Known rows, with every way that one mark hangs from another
[J_503 [J_49 J_898]]: 6.2 2.3 -11.9 1.9 5.1 -27.8 13.6 -16.9 -9.4 2.8 2.9 -3.4 -14.7 7.8 -4.7 2.1 5.7 -0.5 2.1 -10.3 0.8 -13.8 1.1 7.5 -0.9
[J_577 J_621]: 3.9 39.6 -21.3 6.9 -2.7 -16.3 -36.9 6.6 -1.9 45.4 6.9 19.7 -2.7 -27.2 -15.1 -14.4 19.7 1.7 -4.6 32.9 31.0 9.7 -3.6 13.6 -20.5
[J_816 J_633]: 1.9 42.3 -4.2 -8.5 3.1 -9.7 2.9 -6.5 10.4 -28.8 1.4 7.8 -10.0 -16.7 -14.0 -12.5 16.0 0.1 0.2 16.8 0.7 -7.4 -2.0 3.2 -1.0
[J_891 J_261 [J_503 [J_49 [J_379 J_816] J_976]]]: 9.1 -20.8 -1.8 8.0 20.2 -10.3 33.3 12.6 -5.1 -23.3 -4.0 -6.1 -1.2 3.9 11.6 -7.3 -23.0 -4.6 21.7 -1.7 -2.3 8.5 -6.6 -14.6 -7.1
[J_379 [J_49 [J_503 J_891] J_898 J_976] J_816]: -1.7 -3.5 15.2 -8.5 -17.0 3.5 -5.7 -32.1 -49.4 13.2 -3.6 -7.2 -4.9 -4.3 19.8 16.4 -13.6 2.7 -4.8 37.3 25.0 -9.6 9.6 -17.9 7.1
[J_621 J_577]: 15.9 38.7 -7.1 -9.3 4.6 -4.7 8.2 19.5 7.2 38.1 9.3 3.3 16.5 -15.1 3.2 -3.5 16.3 -0.8 -9.2 4.6 -7.6 9.7 -32.3 11.2 -0.4
[J_891 J_261 [J_503 [J_49 [J_379 [J_816 [J_633 J_621]]]]]]: 6.1 -32.8 -7.4 5.4 21.1 -26.2 26.8 17.0 18.3 -20.3 -2.9 -1.8 2.8 18.4 -3.8 -4.4 -17.0 -3.6 27.3 -1.7 4.4 1.4 7.3 -10.2 -9.2
[J_503 [J_49 J_898] [J_891 J_261]]: 11.5 -32.0 -18.1 9.1 13.3 -58.6 30.7 -20.9 -21.2 56.2 2.6 -5.0 -9.1 10.2 -10.3 -11.8 5.1 3.3 7.9 -3.2 -2.2 -32.3 1.1 5.8 3.6
[J_633 [J_621 J_577] [J_816 [J_379 [J_49 J_503 J_898]]]]: 10.0 -24.9 9.4 -7.3 -18.8 55.7 -19.5 23.3 33.6 33.3 -5.3 13.8 36.9 19.1 11.2 35.3 9.8 5.9 8.6 -30.0 -1.1 11.2 0.4 11.8 9.2
[J_49 J_379 [J_503 J_891] J_898 J_976]: -6.9 -16.3 7.1 2.9 -17.3 57.3 -43.9 -2.1 -33.7 7.1 9.5 -15.5 13.0 -23.7 12.3 11.7 -15.6 -2.0 -17.4 16.1 -25.8 6.5 22.0 2.2 -4.1
[J_633 [J_621 J_577] [J_816 [J_379 [J_49 [J_503 J_891]]]]]: 15.6 -24.5 1.9 -2.3 -18.1 47.6 -17.9 19.7 35.9 54.4 -1.0 12.4 35.6 17.6 10.4 26.9 16.5 8.5 3.8 -16.6 0.1 8.1 -3.2 12.9 22.7
[J_65 [J_816 [J_633 J_621]]]: -2.7 36.2 0.8 -9.1 -0.9 16.7 28.5 5.5 14.6 -42.1 5.4 13.0 -15.9 -0.4 -9.2 7.6 4.0 4.2 7.5 24.4 12.3 -9.8 19.1 23.9 -0.7
[J_379 J_49]: -0.4 36.2 0.5 0.4 1.9 -29.6 -19.0 -26.5 3.3 16.4 0.4 -0.3 -6.9 -15.8 4.9 -4.6 20.7 5.3 -2.8 2.5 30.9 -4.9 -33.2 -8.3 6.9
[J_633 [J_621 J_577] [J_816 [J_379 [J_49 J_503]]]]: 13.4 -12.8 7.3 -6.6 -15.8 52.7 -15.8 25.0 43.5 30.6 -3.4 14.0 34.7 13.7 13.4 29.5 14.5 7.5 5.6 -24.1 5.5 16.5 -6.8 10.4 17.1
[J_261 [J_891 [J_503 J_49]]]: -1.2 -1.0 -14.5 12.5 13.5 -37.9 32.2 -0.6 -3.2 -34.3 -1.4 -4.7 -19.4 8.8 -8.2 -8.6 -7.4 -7.1 -11.7 16.7 -37.6 7.7 -26.7 1.7 8.7
[J_65 [J_816 [J_379 J_49] [J_633 [J_621 J_577]]]]: -3.7 15.1 19.3 -5.0 -2.1 28.6 13.5 12.9 31.3 -8.3 -5.5 9.3 -4.5 16.7 -1.9 5.3 19.4 9.4 16.1 -6.7 13.8 -3.5 19.0 17.4 -1.5
[J_49 J_379 [J_503 J_891] J_898]: 1.8 -16.4 -3.5 9.0 -11.2 25.2 -46.8 -5.9 -17.0 41.9 12.4 -12.7 5.1 -17.9 -1.8 6.1 -7.3 -2.9 -21.9 -10.2 -10.3 2.8 17.8 -1.6 -12.0
[J_49 [J_503 [J_891 J_261]] J_898]: -9.4 -11.2 -4.3 -7.8 -4.1 -23.3 3.4 -1.8 -20.1 27.7 9.0 -3.9 1.6 -23.1 -9.8 -0.9 -5.1 -2.1 -13.1 -17.1 -2.8 -12.7 12.4 1.4 -11.4
[J_633 J_621 [J_816 J_379]]: 24.7 2.5 -4.9 1.0 -20.6 51.3 -16.7 15.3 41.2 20.9 -2.5 25.6 13.0 9.3 -3.7 20.4 17.4 4.1 0.5 -12.2 3.2 11.5 -8.5 20.6 18.2
[J_976 [J_49 J_379 [J_503 [J_891 J_261]] J_898]]: -10.6 7.3 -3.2 -3.1 9.5 12.1 -16.2 9.4 2.8 10.9 11.4 -4.9 4.3 -2.5 -2.7 -23.1 -13.2 -0.4 -11.1 -28.0 32.4 -2.2 20.9 -16.8 -9.0
[J_261 [J_891 [J_503 [J_49 [J_379 J_816] J_898]]]]: 12.5 -20.7 -9.3 19.2 10.0 -17.7 17.8 -3.6 -18.8 -10.9 -6.8 -6.9 -18.0 21.1 -2.9 -0.8 -21.8 -9.0 -8.7 25.4 -34.1 10.4 -16.8 -7.6 -1.3
[J_65 [J_816 [J_379 [J_49 J_898]] [J_633 [J_621 J_577]]]]: -7.6 3.9 21.7 -6.9 -5.1 30.1 10.9 10.6 22.3 -7.6 -8.0 9.0 -1.7 21.7 -3.8 10.5 14.2 8.0 19.0 -11.1 7.4 -9.4 26.3 18.6 -9.6
[J_891 [J_503 [J_49 J_379 J_898 J_976]]]: -8.8 -16.6 -4.8 7.3 4.1 16.7 -0.2 2.3 -12.8 -47.7 -1.4 -13.9 1.1 8.7 7.4 6.7 -17.0 -8.4 12.2 -11.0 -31.0 3.5 8.9 2.8 -8.8
[J_261 [J_891 [J_503 [J_49 [J_379 J_816] J_898 J_976]]]]: 8.9 -20.8 -3.5 16.5 7.0 -2.4 21.1 -2.1 -27.6 -29.5 -8.8 -7.9 -14.8 18.0 5.1 1.6 -26.5 -8.4 -5.8 40.1 -41.6 12.2 -15.1 -5.8 3.0
[J_503 J_49 [J_891 J_261]]: 17.4 -14.3 -21.1 11.0 17.3 -63.2 35.2 -17.3 -5.2 54.3 7.5 -4.2 -13.2 2.5 -6.5 -20.4 12.9 5.7 3.0 5.1 8.9 -23.9 -11.1 3.2 15.7
[J_261 [J_891 J_503]]: -3.7 15.9 -11.6 8.4 6.7 -24.4 15.8 6.0 -4.2 -27.1 -2.2 0.7 -13.1 -6.2 -10.6 -9.6 -6.0 -9.0 -19.4 21.8 -38.6 13.0 -36.8 3.1 3.9

Rows
-20.0 19.8 -5.3 -16.2 7.3 -14.3 13.8 6.6 -2.2 -5.7 11.3 0.5 -0.8 -4.2 -8.7 -23.9 -9.3 -0.8 -10.8 -27.6 33.2 -12.6 19.6 -9.8 -4.6 -> [J_976 [J_49 [J_503 [J_891 J_261]] J_898]]
10.2 -8.6 -0.2 10.0 2.2 21.8 -11.2 -13.3 -16.8 -9.3 1.0 -10.5 -2.8 4.5 12.6 5.8 -4.6 0.4 5.5 11.3 -13.6 0.1 4.2 2.5 1.0 -> [J_503 [J_49 J_379 J_898 J_976]]
-23.5 -10.2 13.5 -8.3 -5.4 -11.5 -11.3 -22.3 -30.5 1.6 -1.3 -10.1 6.9 -20.7 13.5 4.9 -3.3 4.9 1.1 4.6 8.7 -14.3 1.1 -10.6 1.6 -> [J_379 [J_49 [J_503 [J_891 J_261]] J_898 J_976]]
9.7 18.3 6.4 -9.6 -6.5 -21.2 -8.6 -22.2 3.3 3.6 -5.5 8.3 -4.2 12.5 1.4 8.7 8.1 5.6 10.8 51.6 45.9 -9.3 -3.6 -13.6 10.3 -> [J_379 J_49 [J_816 [J_633 J_621]]]
-0.7 12.5 6.9 -8.6 -13.8 17.3 -24.9 16.9 47.7 -9.3 -2.9 16.6 3.7 6.0 -24.0 -6.9 31.2 2.7 -0.2 -1.5 -2.0 3.5 16.9 17.6 4.7 -> [J_816 J_379 [J_633 J_621]]
-19.1 -11.9 6.3 -13.8 -9.6 9.5 7.4 1.4 -36.7 -7.2 5.7 -5.9 9.8 -29.5 4.2 4.1 -13.9 -1.5 -8.4 9.9 -18.8 -8.8 17.0 5.5 -3.1 -> [J_49 [J_503 [J_891 J_261]] J_898 J_976]
11.7 5.3 4.7 -2.0 -0.5 -38.9 7.7 -26.3 -18.5 47.2 1.6 -2.7 -10.4 -9.8 10.5 -1.3 -1.8 6.2 -5.8 18.5 53.1 -5.1 -9.4 -27.8 8.1 -> [J_379 [J_49 [J_503 [J_891 J_261]]] J_816]
16.9 -9.1 -11.1 20.4 12.9 -21.3 20.7 -1.4 -8.6 -12.1 -3.9 -6.3 -20.0 16.9 -0.8 -6.1 -16.8 -7.0 -11.7 31.3 -27.3 16.1 -24.5 -9.1 6.2 -> [J_261 [J_891 [J_503 [J_49 [J_379 J_816]]]]]
0.7 28.3 3.8 -8.4 1.6 31.9 -14.7 7.9 -0.7 -11.7 8.7 -0.8 -4.5 4.3 4.5 -11.3 -20.9 -3.2 -13.7 -15.3 48.9 11.7 23.6 -23.4 -11.8 -> [J_976 [J_49 [J_379 J_816] J_503 J_898]]
-1.5 21.0 -5.1 -18.2 -1.8 0.5 -1.5 21.7 28.1 -11.0 6.4 9.6 20.8 -0.4 -12.0 4.0 16.0 1.0 4.8 32.5 -8.2 -2.3 1.0 18.4 5.5 -> [J_816 [J_633 [J_621 J_577]]]
-11.2 17.0 -4.5 -2.4 2.1 24.6 -27.0 3.7 0.3 5.4 13.8 -6.5 1.1 0.7 -1.3 -17.1 -10.5 -1.5 -17.2 -22.1 28.8 -0.7 24.5 -12.6 -4.8 -> [J_976 [J_49 J_379 [J_503 J_891] J_898]]
-2.2 9.7 -8.0 -5.2 1.1 -28.2 8.7 1.6 -1.2 29.1 14.7 -2.2 -2.4 -32.9 -6.9 -11.0 4.2 1.0 -19.4 -7.2 11.1 -1.3 -1.9 -0.5 3.8 -> [J_49 [J_503 [J_891 J_261]]]
-5.5 -10.4 -12.7 1.3 25.1 -53.1 47.1 10.4 10.2 -25.0 -0.3 -3.0 -6.1 0.1 -5.5 -14.0 -7.6 -4.9 18.6 -32.4 -1.6 -3.4 -11.9 -4.4 -8.8 -> [J_891 J_261 [J_503 J_49]]
-13.1 18.8 12.0 -6.2 -6.8 -0.4 -22.2 -27.9 -26.1 -13.0 -7.1 -3.4 2.9 -12.1 13.9 7.4 6.6 2.7 6.0 14.2 6.0 -10.4 -17.1 -4.1 1.0 -> [J_379 [J_49 J_898 J_976]]
-9.5 6.7 18.3 -1.5 -13.0 3.9 -34.9 -8.1 15.0 17.8 -4.7 0.1 -3.9 -7.5 -2.6 -2.5 21.5 2.9 -9.3 -49.7 17.8 7.4 4.3 -5.5 -7.4 -> [J_816 [J_379 [J_49 J_503 J_898]]]
31.2 16.8 -2.3 5.8 -4.9 24.9 -32.4 1.6 11.2 22.7 3.3 7.4 0.1 1.0 -1.8 2.6 0.7 0.4 -3.6 45.1 20.0 12.6 -2.3 -5.9 0.0 -> [J_49 [J_379 [J_816 [J_633 J_621]]]]
-15.3 6.6 25.4 -5.5 -16.7 24.7 -30.8 -6.3 5.4 -5.4 -7.1 -0.9 1.2 -10.9 6.9 0.7 15.9 3.7 -6.7 -32.6 6.3 9.4 7.2 -3.7 -2.8 -> [J_816 [J_379 [J_49 J_503 J_898 J_976]]]
-12.7 -13.7 22.5 -2.2 -10.8 7.5 -22.7 -6.8 -0.8 25.6 -7.7 -2.1 5.1 -10.1 3.6 -7.4 15.1 5.7 -2.3 -31.0 4.8 -0.6 5.5 -6.5 -0.9 -> [J_816 [J_379 [J_49 [J_503 [J_891 J_261]] J_898 J_976]]]
2.3 -2.8 -14.3 13.0 10.6 -7.6 -0.7 2.7 9.8 -25.0 5.1 -12.0 -6.4 6.6 0.0 -2.7 -5.6 -6.9 5.4 -21.3 -11.4 8.3 -3.8 -1.0 -4.1 -> [J_891 [J_503 [J_49 J_379]]]
-16.5 -23.2 -2.5 -3.7 17.6 -28.2 45.2 10.9 -12.3 -46.2 -5.9 -5.0 3.2 2.2 2.1 -4.0 -18.8 -6.6 25.0 -21.8 -21.6 -8.3 0.4 -0.5 -13.1 -> [J_891 J_261 [J_503 [J_49 J_898 J_976]]]
-10.4 -23.8 -9.9 0.0 21.9 -48.9 43.0 8.2 -1.7 -23.3 -4.0 -4.2 -2.1 5.7 -7.2 -7.0 -13.4 -6.9 22.4 -38.7 -10.4 -10.0 -2.9 -2.4 -18.5 -> [J_891 J_261 [J_503 [J_49 J_898]]]
-9.2 -11.5 -7.3 8.2 8.0 -19.0 30.9 -0.6 -21.2 -51.6 -6.9 -6.7 -13.9 10.3 -1.9 -1.3 -17.1 -8.2 -6.4 26.3 -52.5 4.5 -17.2 5.2 5.1 -> [J_261 [J_891 [J_503 [J_49 J_898 J_976]]]]
-3.8 -18.6 -5.3 16.5 9.3 -1.8 11.6 1.1 -19.0 -38.6 -6.3 -10.0 -10.2 12.2 1.9 -0.8 -20.0 -8.1 -6.2 25.1 -54.1 11.0 -17.5 0.9 2.7 -> [J_261 [J_891 [J_503 [J_49 J_379 J_898 J_976]]]]
9.7 1.4 15.8 1.4 -14.7 60.4 -10.8 -12.5 4.0 -7.3 -14.1 11.4 3.1 -3.4 16.5 16.8 4.6 5.2 4.8 -36.1 2.5 7.2 -0.2 -5.2 6.4 -> [J_633 [J_816 [J_379 [J_49 J_503 J_898 J_976]]]]
-19.8 -8.8 24.3 -11.3 -18.6 28.6 -37.7 -1.7 23.1 -26.1 -14.8 8.8 12.5 14.5 -7.7 4.9 23.4 5.9 15.9 6.0 -4.7 -7.3 22.8 9.0 3.8 -> [J_816 [J_379 [J_49 J_898 J_976]] [J_633 J_621]]
